(in the rows, 128 means zero)
Known rows, with every step that occurs:
P-Q: [134  96 149  89 129 137 129 146 121 133 176 154 112 120 132 135 139 143
 151 136 135 157 119 218 143]
T-Q-P-J-M: [145  74 164 116 143  72 136 126 127 185 110 143 149 105 145 114 115 163
 128 120 133 134 122  75 120]
T-J-M: [135 171 156 146 166 126 134 113 127 217  91 159  84 104 162 123 135 146
 150 123 152  96 112 166 125]
M-X-T-Q: [173 134 122 118 136  87 219 122 128 110 121 163 132 142 129 130  90 131
 129 126 156 128 144  89 132]
Z-P: [ 95 154 103 149 137 192 142 135 154 127 138 142  99 120 149 163 133 131
 118 122 128 116 130 116 154]
T-Q-M-J: [126 147 145 123 157 100 153 125 124 245 116 106 171  82 133 105 111 119
 116 112 134 172 126  82 121]
X-M: [141 116 134 130 112 130 130 111 117 131 119 132  63 117 124 210 122 119
 117 137 114 113 148 160 127]
Z-P-Q: [100 131 118 123 137 199 141 148 149 130 171 157  93 113 153 168 140 141
 133 126 133 138 123 179 165]
J-P-Z: [171 138 195 167 109 101 107 158 138 143 101  85  75 129 107 134 128 144
 140 116 135 115  76 160 127]
Q-M-X-T-J-P: [158 135 148 129 144  68 191 146 136 205 152 109 148 116 131 146 104 101
 123 126 148 100 130 152 121]
X-M-J-T-Q-P: [169 113 130 121 135  79 127 109 121 180 121 139  82  96 126 182 101 137
 103 118 118 149 134 169 125]
J-P: [161  92 193 147 114 101 108 143 136 125 116 117  78 126 103 124 128 132
 130 138 138 109  96 139 119]
P-J: [143  41 140 127 142 143 120 150 134 150 136 130  94 118 134 133 126 149
 125 116 136 110 140 139 129]
Z-P-Q-M: [ 94 130 119 122 139 186 144 154 151 174 184 142 113 102 154 176 141 125
 131 125 130 136 122 187 160]
Q-P: [121 110 131 107 129  44 127 134 132 111 156 121 180 141 139 126 117 148
 119 127 116 119 131 143 122]
P-Q-T-J: [131 136 162  84 148 105 130 151 118 166 183 131  98  91 151 138 136 193
 148 130 160 147 123 249 133]
X-T-J-P-Q: [195 127 188 127 178 120 140 170 120 161 115 149  93 104 144 178 126 140
 149 150 165 110 133 188 124]
X-T: [183 115 133 127 150 126 134 158 123 141 122 142 130 118 137 187 118 127
 135 155 146 125 143 127 122]
X-M-J-P-Q: [154 100 159 116 124 103 119 120 121 168 139 133  27 102 113 188 109 135
 118 129 126 146 130 218 130]
X-T-J-M-Q: [188 146 146 132 176 115 139 151 122 221 104 166  95  97 165 178 129 139
 151 145 163 103 130 136 122]
P-Q-T-J-M: [139 126 164  89 141 101 123 144 121 196 178 143  79  84 156 142 135 197
 156 134 163 143 107 249 130]
J-M-X-T-Q-P: [181 103 130 126 117  56 172 107 136 198 121 189  96 127 148 139  99 152
 146 141 151 114  97 108 120]
Q-P-Z: [130 155 133 125 126  48 124 149 135 129 142  87 178 145 145 136 117 160
 129 109 114 122 110 166 130]
P-J-M-X-T-Q: [182  27 144 131 135 112 153 134 137 207 121 174  64 110 146 137 109 162
 140 124 157 105 119 112 125]
M-J: [118 145 110 116 158 106 128 122 131 181 142 122 117 112 129  99 104 143
 116 104 136 170 129 160 131]
X-T-J-M: [188 144 152 138 177 123 139 149 121 204  98 163  98 101 162 184 123 139
 150 149 161 103 130 153 120]

Rows:
[136 158 158 126 141  70 144 134 124 157 101 106 180 119 140 116 115 155
 129 106 125 151 115  85 129] => T-Q-P-Z
[136 176 145 140 161 105 171 101 132 199  99 170  83 119 161 109 122 146
 150 113 159  91 116 164 130] => T-J-M-X
[198 163 182 151 177 118 138 171 124 167  91 124  99 109 145 182 122 140
 147 137 160 102 126 170 123] => X-T-J-P-Z
[158  23 144 136 130 130 105 138 138 210 128 155  59 106 145 138 127 161
 140 126 142 101 110 141 123] => P-J-M
[117  88 109 148 134 169 122 147 164 212 156 151  43  89 166 168 135 174
 122 116 148  98 113 112 148] => Z-P-J-M-Q-T
[145 109 166 106 145  73 110 143 132 190 167 114  68  94 118 103 107 176
 126 115 154 171  99 217 125] => M-J-P-Q-T
[117 129 110 123 147 175 136 156 155 199 185 146 110  91 153 166 131 130
 125 119 131 149 112 198 159] => Z-P-Q-M-J-T
[130  99 139  83 123 100 170 148 128 176 204 137 139 117 133 129 124 122
 144 128 136 151 121 224 139] => P-Q-M-X
[171 116 119 128 131 107 120 112 123 177 124 140  59  98 122 188 106 130
 105 122 119 143 133 187 128] => X-M-J-T
[152 112 153 130 125 102 121 115 125 165 124 124  33 104 113 186 106 130
 109 126 126 135 132 188 125] => X-M-J-P
[131  47 138 108 140  53 122 148 136 126 161 120 156 133 143 130 115 163
 119 120 122 105 139 151 123] => Q-P-J
[197  30 149 139 147 132 116 151 133 178 109 147 106  97 131 125 125 154
 120 116 138 120 119 109 126] => P-J-T-Q
[166 158 121 119 155  90 219 126 129 113 126 160 120 147 140 134  96 131
 133 121 162 104 150 141 134] => M-X-T-J
[167  37 135 113 138  47 113 153 139 136 157 133 160 126 140 131 116 163
 116 120 122 104 124 154 122] => Q-P-J-T
[175 150 121 131 161  69 124 134 132 211 116 122 142  99 132  95  98 158
 115  92 133 180  97 148 128] => M-J-T-Q-P-Z
[152 107 123 131 110  97 111 118 136 249 132 170  69 105 149 124 144 144
 147 134 141 117  81  92 124] => J-M-Q
[141 157 169 137 151  93 147 138 129 252 104  87 152  83 125 109 110 126
 121 104 137 167 105  96 122] => T-Q-M-J-P-Z
[142 125 125 114 104  86 125 120 121 179 151 119  51  93 133 201 130 148
 110 129 131 114 141 131 124] => X-M-Q-T
[142 180 149 126 138  59 125 151 134 217 147  89  85  87 145 116 142 182
 129 102 162 111 105 118 125] => M-Q-T-J-P-Z
[172 120 128 127 133 110 127 109 121 185 110 142  64  92 122 183 104 131
 105 118 122 152 134 163 127] => X-M-J-T-Q
[130  76 120 101 133  51 128 150 136 176 175 129 142 120 144 109 138 151
 121 112 130 112 132  89 129] => M-Q-P-J
[136 128 121 123 130 115 129 106 121 167 131 130  56 106 125 188 105 128
 107 121 121 144 148 184 130] => X-M-J
[114  80 114 157 137 195 127 139 162 185 137 160  53 103 162 172 133 153
 126 119 137  98 117 125 152] => Z-P-J-M
[141  82 108 157 145 194 126 153 158 152 137 153  83 103 151 167 133 144
 113 113 132 103 125 128 154] => Z-P-J-T
[129 149 116 114 123  45 130 151 135 178 162 104 155 128 146 114 139 148
 129 101 125 123 111 100 133] => M-Q-P-Z
[126 172 125 112 143  69 132 138 130 210 159 108 104  86 151 113 143 175
 125 111 160 116 125 104 124] => M-Q-T-J
[138 189 150 140 165  84 135 127 131 243 106 144  98 104 173 117 141 157
 153 105 150  96  99 156 129] => T-J-M-Q-P-Z
[170 129 109 119 131  86 209 126 132  97 139 161 123 153 129 140  93 127
 128 129 152 115 144 122 132] => M-X-T
[142 146 208 129 169 111 138 149 125 186 125 123  94 100 138 122 139 136
 146 123 154 105 116 219 128] => T-J-P-Q-M
[179  23 135 132 132 112 145 138 140 195 133 170  57 118 146 143 110 162
 139 128 153  96 119 137 127] => P-J-M-X-T
[159  29 137 126 125 101 104 144 140 245 150 147  49  88 151 134 133 181
 135 123 153 102 105 120 121] => P-J-M-Q-T
[173 135 119 127 162  96 127 124 133 207 113 140 129  93 126  90 101 146
 110 103 139 180 106 133 127] => M-J-T-Q
